Each row comes from the steps of one path. Every step used is in the known rows, and no mark comes twice. Write the path behind each row, first mark first.
(in the rows, 128 means zero)
Known rows
M > J > E > R > L: [117 133 114 119 184 111  92 128  84 106 134 104 132  32 112 171 131 163
  63 117 102 130 121]
L > R > G: [157  85 118 121 147  97 119 122  90 165 122  87 104  79 112 146 142 139
 106 122 128 158 118]
E > J > M > R: [160  92 141 129 121 104  94  80  86 136 101  98 153  74 112 170 157 144
 139 112 113 132  76]
M > J > E > R: [129 139 135 124 182 119  99 115  95 114 128 119 127  46 105 155 137 142
  77 108 102 130 120]
J > M > R > E: [150  72 120 149 116  79  79  93  70 126 101  92 135  82 111 179 142 142
 121  92 111 155  91]
S > Y: [165 102 121 125 156 119 123 110 118 151 100 103 110  72 128 163 150 132
 145 112 101 156 105]
M > R > L > J > E: [118 101  88 125 150  94  91 100  82 128 114 105 142  54 126 188 150 148
  84 108  98 130 114]
Y > S > J > M: [186  77 124 159 135  68 126 111 111 187  88  89 129  81 107 175 146 126
 171  90 122 148  83]
Y > S > J > M > R: [178  67 123 170 119  60 119 108  83 174  83  80 151  76 114 189 142 131
 167  98 114 150  73]
S > J > M > R: [175  75 145 156 108  73 113  99  82 159  89  89 140  91 110 176 138 125
 156  87 117 143  84]
L > J > M > R > G: [136  90 126 150 108  50 102  91  59 150 109  85 137  86 111 163 159 134
 118 105 114 147 104]
L > J: [146 116 121 115 145 111 122  92 131 163 114 116 115  89 106 153 163 129
 130  97 115 129 123]
R > G: [164 107 137 129 152  97 125 107  92 159 126  98 103  89 126 145 151 131
 119 107 120 155 122]
G > R > L: [154 100 116 119 155  91  99 109  87 156 132  84 114  61 126 187 151 148
 135 102  99 140 105]
E > R > L > J > M: [117 103  96 115 137  72  93 113  92 148 111  80 135  60  98 180 158 154
 115 112 107 123 105]
E > R: [148 118 130 112 162 119 116 114 109 152 116  99 116  72 113 160 153 136
 124 111 106 131 113]
Y > S > J > M > R > L: [167  61 102 165 121  51 112 119  72 166  89  66 155  63 122 204 136 152
 154 106 114 149  75]
L > R > E > J: [150  69  93  97 146 136  84 108 120 159 127 106 124  62  96 170 146 159
  99 129 125 143 101]
Y > S > J: [186  87 118 143 153  96 140 116 127 195 103 100 122  80 116 173 146 128
 161 100 118 146 100]
Y > S > J > M > R > E: [169  46 100 172 115  53  93 111  76 171  93  80 147  73 110 204 137 141
 145  97 113 160  76]
L > R > E: [150  70  96 114 146 116  94 116 112 153 117  99 108  75 101 166 136 147
 102 110 124 154 113]
S > J > E: [172  98 129 132 160 109 117 107 116 168 108 120 113  79 119 167 139 117
 122  85 114 140 108]
E > R > L: [137 112 108 107 164 111 111 125  98 145 123  86 120  58 120 176 145 156
 111 119 106 130 113]
R > M > J: [142 119 136 149 166 122 120 107 105 139 128 125 130  78 110 146 139 151
 115 107 105 130 137]
M > R > L > J: [128 100  99 121 131  95 107 100  92 141 115  92 140  70 119 181 152 154
 113 113 106 129 115]
G > R > E: [156  84 114 127 149  93  80 101  91 161 136  98 107  69 115 186 152 139
 126  93  98 152 106]

Write each row's path
[156  83 112 107 150 112  72  92 101 168 147 104 124  57 110 192 163 149
 123 113 100 140  92] | G > R > E > J
[158  80 117 119 132 107  76  87 107 147 116 106 130  74  99 171 156 148
 122 104 120 142  87] | R > E > J > M
[137 119 110 119 163 110 105  91 120 150 114 128 117  74 113 158 160 124
 101  93 106 130 122] | L > J > E
[135  91 104 128 127  53  82  97  82 161 121  80 129  61 104 191 163 147
 138  95  98 133  95] | G > R > L > J > M
[168 101 141 117 136 113 102  84 114 149 106 106 132  79 104 155 160 138
 143 105 121 131  85] | E > J > M
[149  81 112 115 135 127  83  90  95 141 126 108 143  67 116 183 152 154
 108 122 109 139  94] | M > R > E > J
[154  88 100 146 177  66 117 137  77 192 123  90 125  48 127 186 146 130
 103 122 102 152 101] | Y > S > J > E > R > G
[135  97 117 141 162 122 114 123 103 144 126 113 131  68  97 146 130 159
 103 123 112 135 134] | L > R > M > J
[118 122 103 109 171 107  98 106 109 152 119 118 123  58 108 169 162 131
  89 108  95 122 120] | L > J > E > R
[129  74 103 144 107  68  76  86  80 139 104  97 141  81  98 182 153 142
 115  95 108 144  99] | L > J > M > R > E
[157  86 143 155 117  59 104  98  49 138 106  79 130  86 125 159 146 135
 124 103 115 158  95] | J > M > R > G
[122 122 128 139 175 119 113 122  93 139 135 114 137  61 106 156 141 157
 103 123  94 122 134] | E > R > M > J
[133 102  99 113 145  81  95 101  98 168 136  89 121  59 113 190 163 148
 128 104  96 130 113] | G > R > L > J
[160  92 143 147 120  85 104  90  76 129  92  91 136  87 116 164 147 133
 142  93 112 143  90] | J > M > R
[157  85 140 137 118  79  95  88  58 143 117  85 146  74 120 165 157 146
 121 123 116 146  82] | E > J > M > R > G
[132 103 111 132 174 116 114 119  96 165 122 107 127  73 121 167 154 146
 122 121  90 124 127] | E > R > M
[133 121 125 152 185 121 103 107  95 125 129 137 131  63 117 152 137 145
  87 102  96 133 136] | R > M > J > E
[139  95 127 141 110  74 101  84  87 141  95  96 143  86 104 167 159 132
 136  95 109 134  98] | L > J > M > R
[116 114  91 100 155 100 107 118 108 156 125  91 127  58 107 178 158 156
 105 121 104 119 121] | E > R > L > J
[157  91 112 105 151 135  90  93 122 154 131 116 122  72 109 169 156 150
 111 114 118 139 103] | R > E > J
[137  87 102 142 181 105 107 127  92 182 121 116 132  62 123 184 142 134
 108 110  87 124 119] | S > J > E > R > M
[175  61 124 178 116  34 120 115  55 182  98  68 144  77 123 184 142 132
 150 109 117 164  80] | Y > S > J > M > R > G
